Each row was made from one walk, in order. Every step used is in the known rows, and no mark comes twice. Write each row's walk.
In the rows, zero is written as 128.
Known rows
susiz, vevaf, dutu: [139 138 193 144 179 116 121 148 130 121 124  40 154  93 120 155 154 148
 144  54 169  95  93 173 133 146 130 120 115 103  94 114  72 138 143 117
  83 108 143 117  99 127]
pasimo, mogoz, dutu, vevaf: [127 141 115 153 167 107 104 152 128 132 140  84 173  93 168 124 156 162
 137  83 136 129 122 160 132 120 123 129 160 127  87 124  74 125 126 135
  99 102 127  99  93 141]
pasimo, vevaf, susiz: [125 144 155 145 184 140  75 137 133 127 150 105 149 100 124 162 158 169
 129 157 137  40  84 161 130 137 118 124 128  96 125 113  89 129 139 130
  88  74 140 135 124 115]
demob, zunug: [124 147 146 160 157 147 112 161 128 123 152 104 148 116  93 195 128 150
 160  99 142 128 105 152 135 112  95 132 127 138 111 119  74 132 136 120
 107 110 127 144 141 120]
zunug, dutu, vevaf: [127 140 176 148 158 113 103 156 128 139 148 147 168 114 132 145 133 162
 138  69 120 113 112 129 128  99 129 135 158 132  81 124  72 138 121 132
 101 100 132 111  89 129]
zunug, vizol, mogoz, dutu, vevaf: [128 139 112 146 184 112 121 157 133 139 151  76 185  97 153 134 134 158
 138  80 181 130 124 154 124 102 114 124 155 142  78 120  86 133 131 139
 101  96 145 103  95 142]
vizol, vevaf, dutu: [139 138 187 160 157 128 127 154 136 119 142  40 156 105 107 152 139 155
 150 144 203  96 115 189 131 123 110 112 115 123 108 112  68 125 145 119
  86 107 144 114 101 126]
zunug, vizol, vevaf, dutu: [141 137 185 151 163 132 141 168 136 127 156  38 175 100 107 154 139 164
 152 136 201  85 123 180 123 123 102 107 111 145 103 108  71 126 139 119
  87 106 142 114 100 126]
susiz, vevaf: [126 140 148 139 170 107  97 146 126 126 118 100 151  94 130 141 156 142
 140  51 136 132  89 150 133 159 144 138 128 114  87 122  64 148 134 133
  90 102 139 127 106 122]
pasimo, vevaf, vizol, zunug, popa: [132 126 153 130 163 141 112 177 130 130 181  95 175 111 126 174 147 169
 141 114 130 117  55 157 162 126 103 109 148  81 108 130  66 134  97 126
 112  64 155 126 119 127]
vevaf, vizol, zunug, demob: [124 135 113 161 158 123 105 173 151 140 116 113 142 107 100 183 128 175
 153  84 135 124  99 154 153 116  69 145 171  91  92 118  76 126 139 119
 107  96 127 117 128 123]
vevaf, susiz: [121 142 157 155 172 144  88 138 133 128 145 102 147 112 105 153 135 170
 133 116 135  45  94 162 135 123  98 133 123 100 114 114  82 124 134 126
  92 106 136 128 123 113]
dutu, vevaf, susiz: [120 144 155 153 178 126  85 138 127 137 146 102 148 113 120 160 130 171
 119  92 110  42 106 155 132 112 114 132 127 126  94 118  86 126 134 132
  91  94 138 116 112 123]
zunug, dutu, mogoz, vizol, vevaf: [136 135 160 166 116 136  93 145 151 142 155 128 187  94 116 135 135 156
 149 180 153 148 113 160 116 107 114 124 146 100 107 125  48 135 133 132
  99  98 144 119 107 141]
susiz, vevaf, vizol, zunug, popa: [132 125 156 129 162 132 113 174 126 131 171  94 173 110 128 172 144 168
 139  74 128 122  58 158 164 131 107 115 144  90  95 132  59 137  94 126
 109  74 155 122 117 129]
vevaf, dutu: [134 139 191 155 169 134 130 151 135 122 142  42 154 109 101 150 136 153
 155  93 172  91 101 174 133 118 100 115 115  89 109 115  79 126 144 112
  88 116 138 117  99 125]
nevuva, zunug, vizol: [121 146 149 135 159 148 140 179 134 139 169  93 191 105 102 152 137 172
 158 100 142 104 121 134 119 125  81 120 120 163  96 115  77 136 122 110
 108 113 125 125 154 116]
mogoz, vizol: [127 138 146 164 138 132  98 130 156 148 152 104 183  97  95 135 141 148
 156 110 143 150  96 130 110 117 105 125 134  42 118 140  72 135 143 119
 104 110 142 116 113 140]
vevaf, vizol, zunug, popa: [129 126 154 134 157 142 116 177 130 132 180  95 175 117 118 171 136 170
 143  95 128 120  61 158 165 118  93 115 144  84 103 130  62 131  94 123
 112  77 152 122 116 127]
dutu, vevaf, vizol, mogoz: [118 141 150 160 185 122  69 157 132 143 154 107 153 101 123 138 124 162
 138  90 220  99 107 175 151 122 117 142 133 138  88 130  86 146 143 141
 101 101 158 104  96 125]
nevuva, zunug: [116 146 154 152 145 142 111 152 137 120 140 102 154 114 106 157 139 155
 158 116 143 125 104 154 139 125  99 131 125 125 104 121  70 132 135 104
 109 115 129 123 180 118]
demob, zunug, vizol, vevaf: [133 140 138 151 147 138 127 179 132 133 169  98 178 104 106 170 131 164
 158 166 183 118 136 160 117 123  99 121 124 195 101 112  62 134 128 134
 100  96 135 131 123 119]
pasimo, vevaf, vizol, zunug, demob: [126 136 113 157 164 119  99 171 152 140 117 114 142 103 110 187 140 173
 151 105 134 122  94 153 150 124  79 140 175  89  96 118  78 128 140 123
 105  82 129 122 127 124]
nevuva, zunug, demob: [121 146 118 150 140 129 129 164 151 132 111 106 137 108  96 154 135 172
 156 107 141 143 106 136 145 121  69 136 169 125  96 115  77 122 128 109
 106  97 116 122 164 115]
zunug, dutu, mogoz, vizol: [132 138 175 161 124 151  91 137 156 155 159 140 199  95 110 129 138 155
 151 109  95 152  89 133 115  93 100 128 152  33 108 134  58 138 130 122
 101 112 138 122 104 150]
susiz, vevaf, dutu, mogoz: [133 140 187 147 161 142 112 152 131 134 138  64 160 100 127 139 137 147
 136  74  78 114  90 182 142 105 112 121 117  91  85 112  62 137 133 124
  85 111 141 128  90 141]
vevaf, dutu, mogoz, vizol, zunug, demob: [132 133 130 159 140 130 129 161 163 145 123  90 160  99  94 181 132 169
 152  90 122 147 102 153 141 103  68 132 168  39  96 117  73 125 139 115
 104  96 125 118 130 140]
dutu, mogoz: [120 139 156 154 147 157 106 156 134 136 152 110 160 114 114 125 124 149
 144 110  61 136  92 165 142  83  89 128 132  88  96 117  64 133 127 130
  97 114 135 134  93 133]
demob, zunug, dutu: [135 142 190 153 146 152 106 167 132 123 153 169 171 111 110 178 136 167
 160  94 161 116  99 135 133 112 100 142 162 123 110 114  64 140 120 117
 106 112 119 140 130 117]
nevuva, zunug, dutu, mogoz, vizol, vevaf: [136 137 163 165 111 139  92 146 152 139 154 128 188  94 118 143 138 157
 150 183 153 150 116 161 117 110 113 124 143 110 105 126  46 134 134 126
 100 101 144 118 133 141]
pasimo, vevaf, dutu, mogoz: [134 141 186 148 163 151 111 154 134 132 153  67 162 101 127 141 140 149
 139 130  83 107  87 182 138  95 103 112 123  80 102 110  72 132 136 125
  88  95 142 134  89 138]
pasimo, mogoz, dutu, vevaf, vizol, zunug: [123 131 131 167 173 121  71 161 132 135 145 105 174  99 146 192 143 168
 142  72 132 101 107 187 150 125 112 141 141  91  89 129  66 132 143 123
 112 110 140 102 122 137]

Which walk is each row?
[121 139 151 153 186 121  62 157 132 137 139 108 152  90 126 138 138 157
 141  77 235 102  93 183 153 150 126 148 130 129  92 126  79 153 144 139
  97 104 159 113 106 120]  susiz, vevaf, vizol, mogoz
[131 138 104 155 158 134 107 155 136 116 135  80 182  79 167 109 177 163
 158 118 187 138 109 177 140 145  97 131 166  87 118 117  70 119 122 125
  99 120 115 110 111 133]  pasimo, mogoz, dutu
[126 141 134 153 188 126  85 136 132 132 144  86 160 101 142 154 135 171
 121 100 165  54 107 169 132 113 112 133 143 121  94 114  89 123 135 135
  93  92 144 112 117 131]  vizol, mogoz, dutu, vevaf, susiz
[137 141 182 154 149 158 126 169 133 136 164  64 174 103 112 160 125 157
 144 130 100 108 112 186 133  88  89 113 118 136  92 107  62 129 132 126
  92 107 138 132 101 137]  demob, zunug, vizol, vevaf, dutu, mogoz
[136 135 103 156 191 125  84 149 140 124 127  76 179  82 164 130 151 152
 150  99 246 132  96 183 140 134 108 137 161 110  96 120  77 134 140 133
  99 107 151 111 111 140]  susiz, vevaf, vizol, mogoz, dutu
[131 139 155 165 146 142  76 133 145 139 151 105 164  96 111 155 134 170
 126 170 138  66 105 172 123 116 105 127 127 103 112 119  65 122 138 132
  90  94 146 123 125 131]  dutu, mogoz, vizol, vevaf, susiz
[125 134 114 160 139 123 123 160 162 143 121 109 156 100  91 179 133 169
 158  93 138 156 104 140 138 114  72 138 173  45  99 120  74 126 138 116
 108  93 126 120 137 132]  mogoz, vizol, zunug, demob
[132 137 155 128 146 152 142 179 125 125 184  89 165 120 104 167 136 163
 149 104 134 141  68 139 156 114  90 107 145 128 111 125  67 129  85 125
 109  75 140 141 126 121]  demob, zunug, popa
[123 147 146 167 182 114  56 151 129 152 143 114 155 113 130 149 126 161
 134  72 110  84 100 152 138 112 118 134 133 161  80 140  76 133 144 138
 103 105 150 102  84 131]  dutu, vevaf, vizol
[121 134 113 155 150 127 130 170 152 133 118 108 142 110  94 179 129 168
 154  92 139 143 105 151 149 113  69 142 173  72  96 114  76 125 134 119
 106  94 120 125 133 121]  vizol, zunug, demob
[128 141 151 150 165 142  97 155 134 134 158  98 167 103 110 159 136 180
 131 160 164  40 116 169 123 128  99 126 120 155 108 109  75 125 129 134
  90  95 139 124 123 115]  zunug, vizol, vevaf, susiz
[126 140 154 163 127 147  93 131 155 155 157 108 188  96 103 128 134 147
 148 113  86 157  92 140 116  93  97 123 136  34 109 137  65 135 139 124
 102 112 142 122 104 151]  dutu, mogoz, vizol
[134 136 102 161 186 135  89 149 143 124 136  76 180  89 155 127 142 156
 155 118 248 131  99 182 142 119  93 134 164 105 104 121  81 128 140 131
 103 110 148 110 110 138]  vevaf, vizol, mogoz, dutu
[118 141 151 162 179 136  70 159 135 136 152 109 154 101 112 134 126 161
 148 103 238 101  99 182 154 129 105 144 130 119 102 126  84 145 144 137
 101 110 156 112 105 119]  vevaf, vizol, mogoz
[136 138 174 159 141 136  98 130 154 152 148  78 187  86 111 140 145 147
 143  88  98 142  88 153 116 109 112 118 127  37 101 133  62 137 143 121
  93 109 146 118 103 155]  susiz, vevaf, dutu, mogoz, vizol
[128 145 147 158 188 127  46 152 133 141 144 117 156  99 134 151 153 160
 145 136 136  81  78 157 134 137 120 128 135 132 110 134  79 137 148 133
  99  86 152 120  96 123]  pasimo, vevaf, vizol
[129 139 153 163 150 136  76 132 144 136 149 103 163  97 107 159 140 171
 132 167 165  63 105 169 119 128 110 127 126 106 117 120  70 123 140 130
  91  93 145 119 129 126]  mogoz, vizol, vevaf, susiz
[131 134 101 155 176 136 113 149 144 117 138  72 180  90 148 122 145 149
 158 125 252 149 105 181 137 116  94 132 165  86 109 114  82 127 136 128
 100 111 142 117 115 135]  vizol, mogoz, dutu
[127 135 114 157 162 113  99 169 148 139 108 113 141 101 110 185 135 172
 147  66 131 127  97 154 153 129  85 147 171  97  84 118  71 130 139 123
 103  91 129 118 128 125]  susiz, vevaf, vizol, zunug, demob
[118 139 146 139 172 145 127 177 135 138 175  95 178  96 102 128 128 163
 154 105 242 111 119 162 136 126  92 132 124 125 103 111  88 148 125 133
 102 106 143 123 111 113]  zunug, vizol, mogoz
[129 129 188 153 145 146 106 164 137 122 150 168 181 109 118 176 138 167
 158  89 161 115  98 151 139 113 105 144 161  60 106 115  59 144 122 113
 109 115 125 128 127 119]  vizol, zunug, dutu
[128 141 115 145 180 115 119 158 135 136 151  76 185  98 155 142 136 158
 139  84 182 130 128 155 125 105 114 126 152 152  75 119  85 134 131 131
 106  97 144 103 121 142]  nevuva, zunug, vizol, mogoz, dutu, vevaf
[130 141 186 153 138 169 103 166 131 134 158 155 173 110 120 156 124 160
 149 101  74 129  94 153 143  80  89 136 153 106  96 113  56 137 118 125
 101 114 125 144 111 132]  demob, zunug, dutu, mogoz
[125 138 177 153 173 129  82 144 129 135 149 133 162 110 126 181 133 180
 121  82 119  38 104 156 134 109 118 140 140 108  93 114  78 131 128 128
  96  95 137 117 122 124]  vizol, zunug, dutu, vevaf, susiz
[130 141 186 156 155 155 120 154 135 135 151  66 162 109 112 135 127 151
 143 101  83 112  94 182 143  84  88 117 121  82  96 112  68 129 134 121
  89 116 138 128  89 137]  vevaf, dutu, mogoz
[128 141 141 147 141 135 126 174 136 131 163  95 182 103 111 152 136 167
 153 173 184 117 134 162 119 129 101 119 122 191  98 112  61 135 127 125
 102 101 136 121 143 118]  nevuva, zunug, vizol, vevaf
[127 135 178 153 145 113  95 156 134 143 155 151 184  99 140 163 147 171
 138  62 122 118 115 141 131 115 133 139 160  88  87 129  64 144 124 126
 106 101 129 103 106 137]  pasimo, mogoz, vizol, zunug, dutu, vevaf
[143 136 187 164 147 128 120 144 148 130 146  43 170  95 103 153 141 154
 152 145 203 107 114 181 119 124 112 109 117  96 112 119  68 126 150 117
  89 104 148 109 105 138]  mogoz, vizol, vevaf, dutu
[122 126 147 165 144 136 103 143 150 135 155 105 184 102  97 193 135 151
 157  94 141 143 101 158 128 113 104 133 131  10 111 130  66 139 150 112
 114 110 141 119 141 139]  mogoz, vizol, zunug
[134 140 176 162 124 155  92 139 154 153 161 139 195  92 105 150 137 155
 152 106  95 152  91 132 115  92  98 128 150  47 108 133  59 140 131 120
 104 111 136 128 118 150]  demob, zunug, dutu, mogoz, vizol
[126 134 174 151 158 115 103 160 128 136 150 148 174 115 133 172 130 164
 137  60 118 114 114 140 133  97 128 137 156 109  79 123  69 142 125 129
 106  99 135 111 103 132]  vizol, zunug, dutu, vevaf
[134 138 177 163 137 146 103 133 155 153 157  79 188  93 102 137 136 150
 149 106 100 140  93 152 115  94  98 115 129  30 107 132  66 133 143 119
  97 113 145 117 101 153]  vevaf, dutu, mogoz, vizol
[127 123 154 128 148 144 142 175 129 124 181  89 174 119 112 165 136 163
 146  99 133 139  66 153 161 114  92 112 145  65 107 125  65 130  88 122
 111  76 145 128 122 124]  vizol, zunug, popa
[122 140 153 163 123 133  89 141 150 148 156 110 186  77 116 118 170 164
 155 110 148 141 105 145 123 151 110 130 138  40 127 139  64 134 133 122
 101 117 124 106 114 135]  pasimo, mogoz, vizol
